Known rows, with every step that occurs:
bineded > vusavov: [-19   4  21  17   1  13 -22  14  27   7 -12 -31 -20  -3   8   6   6  19
  10  -9   2   7  11]
vusavov > bineded > posa > turo > mezik: [ 19 -39 -45 -11  18   3  17 -46 -41 -14  10  20  20  -1 -10  -8  -3 -13
  18 -24 -12  23   1]
posa > bineded > reda: [-28 -14   4  -3  -6  12 -12  15 -34  -7 -17 -30  -9 -38  22  11  33   2
  14 -14 -18  16  -1]
turo > mezik > reda: [ -3  -5   6  10 -12 -11  10  11  15 -27  11  -7  13 -17  12   7   6   8
  18  12 -18 -15  -8]
reda > mezik > posa > bineded: [-17  -1  20 -16   6   9  11  26   1   9 -28  -7  -9  -8 -16 -17 -10  12
 -13  17  25 -19  15]
bineded > reda > mezik > posa > turo: [ -6 -21  30  -3   8  10  -1  25  13  10  11   4  18 -13 -28   5 -14 -11
 -27  17  -9   6  17]
reda > turo > mezik > posa > bineded: [ 26  17 -18 -38 -27 -11  -5  -8 -13  -9  11  22 -20  35  -4 -20   3   2
  -9   9  22 -15 -14]
bineded > posa > turo > mezik > reda: [  0 -16 -12 -15 -10  -4  36 -17 -15 -12  13  27  42  -2  -3  -6  -4   0
  20  -8 -41  15   7]
reda > turo > mezik > posa: [ 29  10 -10 -16 -14 -15  -8 -16  17   7  37  15 -22  30  -5  -5  -6  -5
 -15  16  21 -17 -19]
vusavov > bineded: [ -2 -12 -14  29  30   9 -15  -3  -9   4  -9 -31 -12 -20   9  10  15   5
   4 -21  11 -10   7]
reda > turo: [ -6  31  -4   3   2  -3 -29   8  18  19  23 -20 -26   2   6   8  14  -2
 -10  -2   8 -25   3]
vusavov > bineded > posa > turo: [  1 -20 -30   6  31  18   7 -30 -37  17  -9   5  17   1  -6  -6   0  -8
   6 -39 -11  18  20]
vusavov > bineded > posa > turo > mezik > reda: [ 21 -32 -25  13   7  -6  29 -23 -36 -32   4  26  45   9  -4  -5  -4  -8
  12 -24 -29  17   1]
turo > mezik: [ -4 -13 -18 -13   1   1  -1 -15  10  -4  19 -16 -14 -30   7   8   5   3
  24  12   0 -10  -9]
posa > turo > mezik: [  5  -9 -27 -39  -4  10  -2 -13  -1 -11  29  12  20 -18  -9   1  -2   4
  10  14 -18  -7  14]
mezik > posa: [ -6   3  11   0  12  10  -2   1  19  45  -3 -11 -16   2   1 -11  -1  16
 -11  -3  15  -4  11]
bineded > posa: [-30  -6  -7   7  18  10  17 -25 -10  38  -5 -24 -18 -23   9  -5   6   0
  25 -25  -4  18   3]
reda > bineded > posa: [-18  27   4  17  24 -10  15 -13 -11  38 -38 -12 -12 -21  14 -10  -7  -9
  10 -13  22  13 -10]
turo > mezik > reda > bineded: [ 11  25  13  18  -8 -31  13  20  13 -27 -21   3  18 -15  17   6 -11   0
   3  21   6 -24 -20]
reda > turo > mezik > posa > bineded > gapof: [ 12  38 -21 -21 -26   4   8 -10  -2 -13   3  41  -5  58  -9  -6   1   2
  -9  14  15  -7 -15]
posa > turo > mezik > reda: [  6  -5  -4 -18 -17  -5   5  10  10 -26  22  21  45  -5  -4   1  -1  11
   5  11 -35 -14  17]
bineded > reda > turo: [ -9   9   7  18  -2  -4 -33   8   3   3  28 -27 -26 -11  15  25  24 -17
  -6  -6 -10   0 -13]
turo > mezik > posa > bineded > gapof: [ -3  10 -19 -19 -13  17  26 -14  -8  -5 -18  32   7  31  -5  -6   1  19
   8  14   5   7  -7]
posa > turo: [-16  10 -13 -23   9  23 -16   4   7  23  12  -4  18 -16  -5   0   7  15
  -3  -2 -18 -10  34]

Rows:
[ 29 -27 -20  28   0 -19 -29 -16 -26 -49  35  -9 -24  -2   9  31  16 -34
  -1 -12   0   3 -37] => vusavov > bineded > reda > turo > mezik
[ -5 -37   0  47  25   6 -22   0 -24 -10  -6 -37 -13 -31  16  27  24  -9
   4 -27 -10  15 -10] => vusavov > bineded > reda
[ 27  14   4 -23 -41  -8 -15   4   0 -28   0  24 -22  61  -3 -18  -1   2
 -12   6  25   0 -15] => reda > turo > mezik > posa > bineded > vusavov
[ -6  38  14  24  -8 -11 -21  28  27   0  19 -11  -4  13  12   9  11   4
 -14  -6  -8 -33   2] => mezik > reda > turo
[  4   7  -1 -25   6  17  -6   0  13  44   8  15  19  14 -13 -15  -4  16
 -22   1  -3  -5  33] => mezik > posa > turo
[ -1 -24 -33 -33  -1   7  26 -42 -20   7  22  20  19 -10  -9  -8  -5  -7
  27  -6 -20  25   7] => bineded > posa > turo > mezik
[ -8  35  31  26   5  -7 -20  22  26   4 -45 -19 -12   0  13   5  -6   5
  -7   1  26  -2  -2] => reda > bineded > vusavov
[ 15 -17  -6 -15  -3  -2  10 -18  14  15  17   5 -11   1   0 -10  -5   8
   3  15  13  -1  -9] => turo > mezik > posa
[ 11  12 -22 -24   4 -15  25 -31 -24   5 -13  31  25  -8  -5 -15 -19 -15
  11   4   2  14  -6] => reda > bineded > posa > turo > mezik
[-23  11  11  -6 -13  20 -16  19  -3 -11 -36 -23 -14  -3  12  -6  16  21
  14 -14   3   7  14] => posa > bineded > vusavov
[ 19  29  26   8 -24 -17  -2  34  21 -48 -27  30  46  23   1  -1 -20   5
  -9  16  -9  -5   3] => posa > turo > mezik > reda > bineded > vusavov
[  9 -11  -7   2 -17 -18 -23  -8  -4 -29  48 -13 -25 -12  11  28  16 -24
   6   7 -12   3 -32] => bineded > reda > turo > mezik
[-16  33  24  39  14 -22  27  10  -2  18 -47  -3  14 -12  20  -9  -9  -5
   6 -13   5   4  -9] => mezik > reda > bineded > posa
[-14  -2  40  -1  -7  12   0  34  19  -8 -42  -7 -14  19 -17 -18 -20  13
 -11  12  30  -3  15] => reda > mezik > posa > bineded > vusavov
[-10  -4  26   9  17   5   6  20  33  29  -3 -18 -16 -14 -19  -5 -23   4
 -14  19  25 -19   9] => reda > mezik > posa
[-15 -27  41  25  12   2   2  23  17  13   1 -24 -17 -26 -11  13 -12 -13
 -15  18   5   5  -6] => bineded > reda > mezik > posa
[ 28 -13   5   1 -18 -19 -12 -10   2  -8  43   9 -25  20   4  10   6 -23
 -16  11   1  10 -33] => bineded > reda > turo > mezik > posa
[-24  30  -4  -3  -1  28  13   7  -2  24 -37  17   5  29  -1 -11   8  25
  -6  -4   6   4  11] => mezik > posa > bineded > gapof
[ 12 -41  20  25  25   7  -7  15 -11  -8  -1   3  21  -1 -27   6 -15 -18
 -36   2  -2   8  11] => vusavov > bineded > reda > mezik > posa > turo
